Known rows, with every way that one mark hangs from another
{pota savi}: [ 0.09  1.61  0.33  0.43 -1.75  1.11  0.36  0.48  0.64 -0.78  0.17 -1.05
 -0.35 -0.72  1.31 -0.33 -0.12 -0.83  0.11  0.42 -0.91 -0.24]
{pedum {savi robipuv zapaz}}: [ 0.00 -1.70  1.62  1.30  0.11 -1.50  0.45 -0.36  1.38 -2.22  1.19  0.01
  1.11 -0.27  0.69  0.79  2.02 -2.73 -0.09 -0.39 -1.03  1.40]
{savi pedum pota {robipuv meze}}: [ 0.49  0.75 -2.24 -1.57  3.43 -3.58  1.83  2.52  0.03 -1.03 -0.33  1.10
  0.26 -0.37 -0.63 -0.91  1.04 -1.65 -1.30 -0.14 -0.05 -0.82]
{sidete {pota savi}}: [-1.37  0.37 -0.16  1.04 -1.05  0.66  0.15  1.11  1.12 -0.99  0.17 -2.15
 -0.52 -0.84  2.76 -0.11  0.09 -3.58 -0.89  1.04 -0.85  0.75]
{savi robipuv zapaz}: [ 1.31 -3.77  0.21  1.25  0.19 -1.76  0.59 -0.46  1.21 -1.98  0.54  0.02
  0.76 -0.08  0.62  0.23  1.62 -2.68 -0.07 -0.57 -1.09 -0.23]
{nagi {robipuv meze} {savi pedum}}: [ 0.70  4.37 -1.87 -1.64  6.54 -2.38  2.43  1.52  0.10 -0.94 -0.10  0.03
 -0.85 -0.60  0.60  0.23  0.48 -2.08  0.70  0.51 -0.24 -1.39]
{pota {savi pedum {robipuv meze}}}: [ 0.14  4.35 -1.23 -1.26  2.86 -2.81  1.32  1.78 -0.47 -0.61  0.10 -0.34
 -0.42  0.06  0.29 -0.04  1.23 -1.81 -1.08  0.32 -0.30 -0.42]
{pedum {savi pota robipuv}}: [-0.19 -0.64  0.26  0.15 -1.66 -0.30  0.81  1.05  2.25 -1.78  0.44  0.07
  1.03 -0.91  0.34 -0.60  1.28 -1.13 -0.60 -0.24 -0.49  0.92]
{meze robipuv}: [-1.20 -7.36 -0.48  1.28  0.17  2.21  0.30  0.09  0.82 -0.94 -0.23  0.09
  0.07 -0.41  0.44 -0.16 -0.04 -0.05 -1.05  0.16 -0.54 -2.14]
{nagi {savi pedum zapaz}}: [ 1.55 -1.13 -0.16 -0.45  4.45 -2.18  1.35  0.45  0.31 -1.38 -0.02  1.45
 -0.17 -0.54  1.54  0.70  1.21 -4.15  1.89 -0.43 -1.05 -0.57]
{zapaz {savi pedum pota}}: [ 1.16 -0.30 -0.30 -0.03  1.97 -0.87  1.38  2.25  0.07 -0.62 -1.12  1.82
 -0.07 -0.88  0.92  0.22  0.56 -2.84  1.04  0.65  0.32 -0.24]
{pedum {savi pota {robipuv meze}}}: [-0.95  2.73 -0.47 -0.75  0.26 -1.94  1.52  1.70  1.13 -1.71  0.88 -0.03
  1.00 -0.64 -0.58 -0.30  0.61 -1.49 -1.19 -0.08 -0.33  1.26]
{pota {savi zapaz}}: [ 0.45 -0.69  0.83  0.70 -0.78 -0.46  0.62  0.18  0.50 -1.34  0.47 -0.98
 -0.40 -0.77  2.01  0.73  0.35 -2.84  0.32  0.17 -1.50  0.35]
{sidete {pota {savi {robipuv meze} zapaz}}}: [-1.17  0.97 -0.68  0.41  1.40 -3.52  1.14  1.32  0.51 -1.79  0.96 -2.41
 -0.19 -0.13  2.23  1.21  1.05 -6.07 -1.83  0.63 -1.18  1.54]
{robipuv meze}: [-0.73  2.64 -0.69 -0.02  1.57 -0.92  0.89  0.66 -0.51 -0.94  0.67  0.15
  0.43 -0.29 -0.78 -0.58 -0.64 -0.66 -0.49  0.29 -0.45 -0.38]
{pedum {savi pota {robipuv meze} zapaz}}: [-0.67  0.46  0.04 -0.47  1.29 -3.54  1.78  1.40  0.89 -2.24  1.18  0.08
  0.98 -0.63  0.06  0.75  1.07 -3.48 -0.97 -0.31 -0.95  1.82]
{pota {savi pedum zapaz}}: [ 0.64 -0.48  0.46 -0.08  2.31 -1.89  0.87  1.09 -0.44 -0.92 -0.09  0.10
 -0.84 -0.65  2.10  0.74  1.23 -3.30  0.26  0.20 -1.17 -0.16]
{savi zapaz}: [ 0.50 -2.94  0.55  1.25  0.70 -0.81  0.47 -0.26  0.37 -1.66  0.51  0.27
  0.39 -0.56  0.83  0.26  0.45 -2.42  0.41 -0.16 -1.19 -0.12]
{zapaz {savi pedum}}: [ 0.95  1.06  0.56  0.74  2.73 -0.38  0.67  1.17 -0.63 -0.50 -0.64  1.69
  0.06 -0.25  0.65  0.58  0.87 -2.38  1.27  0.82  0.37 -0.35]
{sidete {savi pedum pota robipuv zapaz}}: [ 1.11 -2.46 -0.66 -0.80  1.30 -2.13  2.32  2.17  1.54 -1.27 -0.09  0.38
 -0.08 -0.99  1.56  0.56  1.24 -3.98  0.11 -0.34 -0.86 -0.20]
{pedum {savi {robipuv meze} zapaz}}: [-0.88  1.61  0.86  0.25  1.96 -3.17  1.13  0.27  0.25 -2.12  1.66 -0.01
  1.10  0.02 -0.23  1.05  1.39 -2.90 -0.77 -0.20 -0.87  1.79]
{zapaz {savi pedum pota robipuv}}: [ 1.98 -1.06 -0.64  0.02  1.62 -1.76  1.44  2.09  0.91 -1.00 -1.12  1.66
  0.30 -0.48  0.69  0.21  1.72 -3.28  0.59  0.28  0.42 -0.35]
{nagi {robipuv meze} {savi pota zapaz}}: [ 1.16  0.68 -1.76 -1.37  3.58 -3.05  3.18  1.46  1.40 -2.04  0.25 -0.88
 -0.58 -1.41  1.50  0.94 -0.19 -4.18  0.77  0.10 -1.22 -0.25]

Rows
[ 0.55 -0.28 -0.93 -0.43  5.13 -4.79  1.50  1.11 -0.86 -1.48  0.44  1.12
  0.32  0.22 -0.27  0.51  1.84 -3.31 -0.75 -0.27 -0.55 -0.33] | {savi pedum {robipuv meze} zapaz}
[ 1.40 -1.38  0.07 -0.01  1.85 -2.75  0.90  0.89  0.41 -1.28 -0.06 -0.15
 -0.42 -0.20  1.89  0.74  2.33 -3.68 -0.22 -0.23 -1.03 -0.27] | {pota {savi pedum robipuv zapaz}}
[ 1.64  0.15  0.16  0.84  2.38 -1.27  0.74  0.94  0.18 -0.83 -0.62  1.51
  0.44  0.20  0.37  0.61  2.06 -2.80  0.76  0.39  0.49 -0.47] | {zapaz {savi pedum robipuv}}
[ 0.26  0.54 -1.86 -0.82  0.48 -2.23  1.67  1.58  1.04 -1.45  0.23  0.06
  0.70 -0.44 -0.70 -0.90  0.22 -1.49 -1.14 -0.20 -0.39 -0.29] | {savi pota {robipuv meze}}
[ 0.49  2.15 -0.69 -0.98  3.76 -4.43  1.60  1.52 -0.70 -1.18  0.38 -0.25
 -0.48  0.02  0.93  1.00  1.66 -3.78 -0.86  0.03 -0.88  0.12] | {pota {savi pedum {robipuv meze} zapaz}}
[ 0.62 -1.78 -1.35 -0.48  1.35 -3.85  1.93  1.25  0.78 -2.02  0.49  0.12
  0.63 -0.52 -0.02  0.15  0.72 -3.39 -0.90 -0.48 -0.99  0.17] | {savi pota {robipuv meze} zapaz}
[-0.39  4.30 -1.10 -1.21  2.98 -1.73  2.05  1.89  0.00 -0.48  0.57  0.12
  0.10  0.00 -0.33  0.09  0.46 -1.88 -0.60  0.26 -0.05 -0.47] | {sidete {savi pedum {robipuv meze}}}
[ 0.82 -1.64 -1.75 -1.23  4.34 -5.25  2.16  2.23 -0.17 -1.60 -0.05  1.11
  0.22 -0.44  0.05  0.14  1.48 -3.67 -0.97 -0.39 -0.64 -0.26] | {savi pedum pota {robipuv meze} zapaz}
[-0.66 -0.39 -0.50  1.06 -1.44 -0.14  0.22  0.93  1.85 -1.30  0.20 -2.44
 -0.14 -0.37  2.51 -0.17  1.24 -3.72 -1.40  0.68 -0.73  0.60] | {sidete {pota {savi robipuv}}}
[-1.74  0.89 -0.69  0.53  1.50 -2.42  1.88  1.42  0.98 -1.61  1.39 -2.01
  0.27 -0.20  1.61  1.41  0.29 -5.93 -1.24  0.63 -0.95  1.58] | {sidete pota {savi {robipuv meze} zapaz}}
[ 1.13  2.10 -1.37 -1.02  3.53 -3.41  2.12  2.68 -0.24 -0.89 -0.66  1.55
  0.29 -0.17 -0.28  0.50  1.10 -3.41 -0.09  0.52  0.58  0.01] | {zapaz {savi pedum pota {robipuv meze}}}
[ 0.93 -4.12 -0.67 -0.29  2.95 -2.70  1.39  1.83  0.18 -1.37 -0.52  1.46
 -0.17 -1.15  1.23 -0.10  1.02 -3.19  0.12 -0.29 -0.92 -0.52] | {savi pedum pota zapaz}
[ 1.75 -1.37 -0.23  0.72 -1.43 -0.31  1.23  1.10  1.74 -1.37 -0.53  0.57
  0.77 -0.52  0.63  0.20  0.86 -2.74  0.67  0.23  0.08  0.13] | {zapaz {savi pota robipuv}}
[ 0.22 -3.09  0.77  0.53 -0.61 -1.93  1.10  0.81  2.04 -2.38  0.73  0.13
  1.02 -0.86  1.02  0.47  1.72 -3.30 -0.33 -0.51 -1.10  1.54] | {pedum {savi pota robipuv zapaz}}
[ 1.30  2.36 -2.62 -2.45  4.44 -3.58  2.50  2.27  0.82 -1.23 -0.31  1.21
  0.10 -0.46 -0.02 -0.45  0.95 -3.09  0.31 -0.42 -0.26 -0.74] | {nagi {savi pedum pota {robipuv meze}}}
[ 1.62 -2.49 -0.57 -0.54  0.79 -1.21  1.82  0.64  1.79 -1.91  0.03  0.41
  0.13 -1.32  1.70  0.34  0.03 -4.17  1.82 -0.60 -1.42  0.08] | {nagi {savi pota zapaz}}
[ 0.15  2.05 -1.48 -0.74  4.30 -3.21  1.22  1.38 -0.63 -0.92  0.16  1.03
  0.37  0.28 -0.91 -0.56  1.36 -1.24 -1.05 -0.03  0.00 -0.89] | {savi pedum {robipuv meze}}
[-0.37  2.79 -1.45 -1.26 -0.72 -0.81  2.51  2.12  1.49 -1.02  0.63 -0.87
  0.41 -0.77 -0.17 -0.24 -0.68 -1.82 -0.69  0.13 -0.47  0.09] | {sidete {savi pota {robipuv meze}}}
[-0.53 -2.30  1.16  0.40 -0.17 -1.05  1.04  0.95  1.15 -2.01  0.65  0.39
  0.61 -1.37  1.18  0.47  0.55 -2.94  0.20 -0.14 -1.20  1.66] | {pedum {savi pota zapaz}}
[ 0.75  2.88 -2.24 -1.66  2.70 -1.40  2.93  1.77  1.60 -1.51 -0.02 -1.01
 -0.51 -1.39  0.83 -0.15 -0.62 -2.15  0.55  0.35 -0.63 -0.88] | {nagi {robipuv meze} {savi pota}}
[ 0.05  0.71 -1.01 -1.02  0.23 -2.40  2.79  1.79  1.29 -1.59  0.93 -0.72
  0.31 -0.78  0.48  0.84 -0.20 -3.94 -0.52 -0.16 -1.07  0.67] | {sidete {savi pota {robipuv meze} zapaz}}
[ 1.71 -4.94 -0.97 -0.27  2.52 -3.53  1.47  1.61  1.00 -1.76 -0.50  1.17
  0.20 -0.63  1.03 -0.10  2.14 -3.55 -0.32 -0.67 -0.80 -0.60] | {savi pedum pota robipuv zapaz}
[ 1.44  1.44 -1.28 -1.45  6.05 -4.77  2.12  0.88 -0.09 -1.62  0.43  1.10
  0.15  0.14  0.37  0.99  1.73 -4.54  0.77 -0.59 -0.74 -0.21] | {nagi {savi pedum {robipuv meze} zapaz}}
[ 1.20 -1.38  0.44  0.71 -1.15 -1.32  0.71 -0.05  1.31 -1.70  0.46 -1.26
 -0.04 -0.33  1.73  0.77  1.50 -3.24 -0.16 -0.21 -1.36  0.15] | {pota {savi robipuv zapaz}}
[ 0.59 -0.74 -0.80 -0.26 -2.71  0.96  1.83  1.51  2.62 -1.13  0.20 -0.76
  0.41 -1.04  0.86 -0.52 -0.05 -1.61 -0.06 -0.08 -0.60 -0.25] | {sidete {savi pota robipuv}}
[-1.61 -1.80  0.51  1.39 -0.02  0.10  1.12  1.02  1.28 -1.40  0.91 -1.74
 -0.07 -0.97  2.78  1.12 -0.22 -5.49 -0.16  0.80 -1.21  1.41] | {sidete pota {savi zapaz}}
[ 2.19 -1.17 -1.84 -1.56  2.39 -1.89  1.84  1.67  1.92 -1.31 -0.77  1.26
  0.16 -0.74  0.96 -0.71  1.57 -2.69  1.03 -0.67 -0.39 -1.14] | {nagi {savi pedum pota robipuv}}
[ 0.82  3.41 -0.60 -0.17  4.33 -2.99  1.43  1.56 -0.89 -0.75 -0.15  1.53
  0.42  0.45 -0.59  0.82  1.37 -2.87  0.08  0.61  0.63 -0.13] | {zapaz {savi pedum {robipuv meze}}}
[-1.67  0.71 -0.51  0.48  2.10  0.32  1.07  2.27  0.67 -0.42  0.07 -0.80
 -0.42 -0.84  2.19  0.04  0.15 -3.75 -0.54  1.06 -0.28  0.26] | {sidete pota {savi pedum}}
[-1.28  3.84  0.34  0.05  1.09 -1.57  0.86  0.57  0.52 -1.58  1.36 -0.08
  1.15  0.02 -0.83  0.03  0.94 -0.90 -1.00  0.09 -0.26  1.26] | {pedum {savi {robipuv meze}}}
[ 1.49  0.04 -1.64 -1.55  2.25 -3.75  2.59  1.10  1.47 -2.16  0.49  0.21
  0.51 -0.60  0.56  0.65  0.54 -4.60  0.67 -0.73 -1.18  0.27] | {nagi {savi pota {robipuv meze} zapaz}}
[ 1.51 -5.26 -0.62  0.49 -0.57 -2.18  1.27  0.67  1.87 -2.14  0.06  0.18
  0.67 -0.77  0.90 -0.10  1.31 -3.10 -0.29 -0.70 -1.14 -0.17] | {savi pota robipuv zapaz}
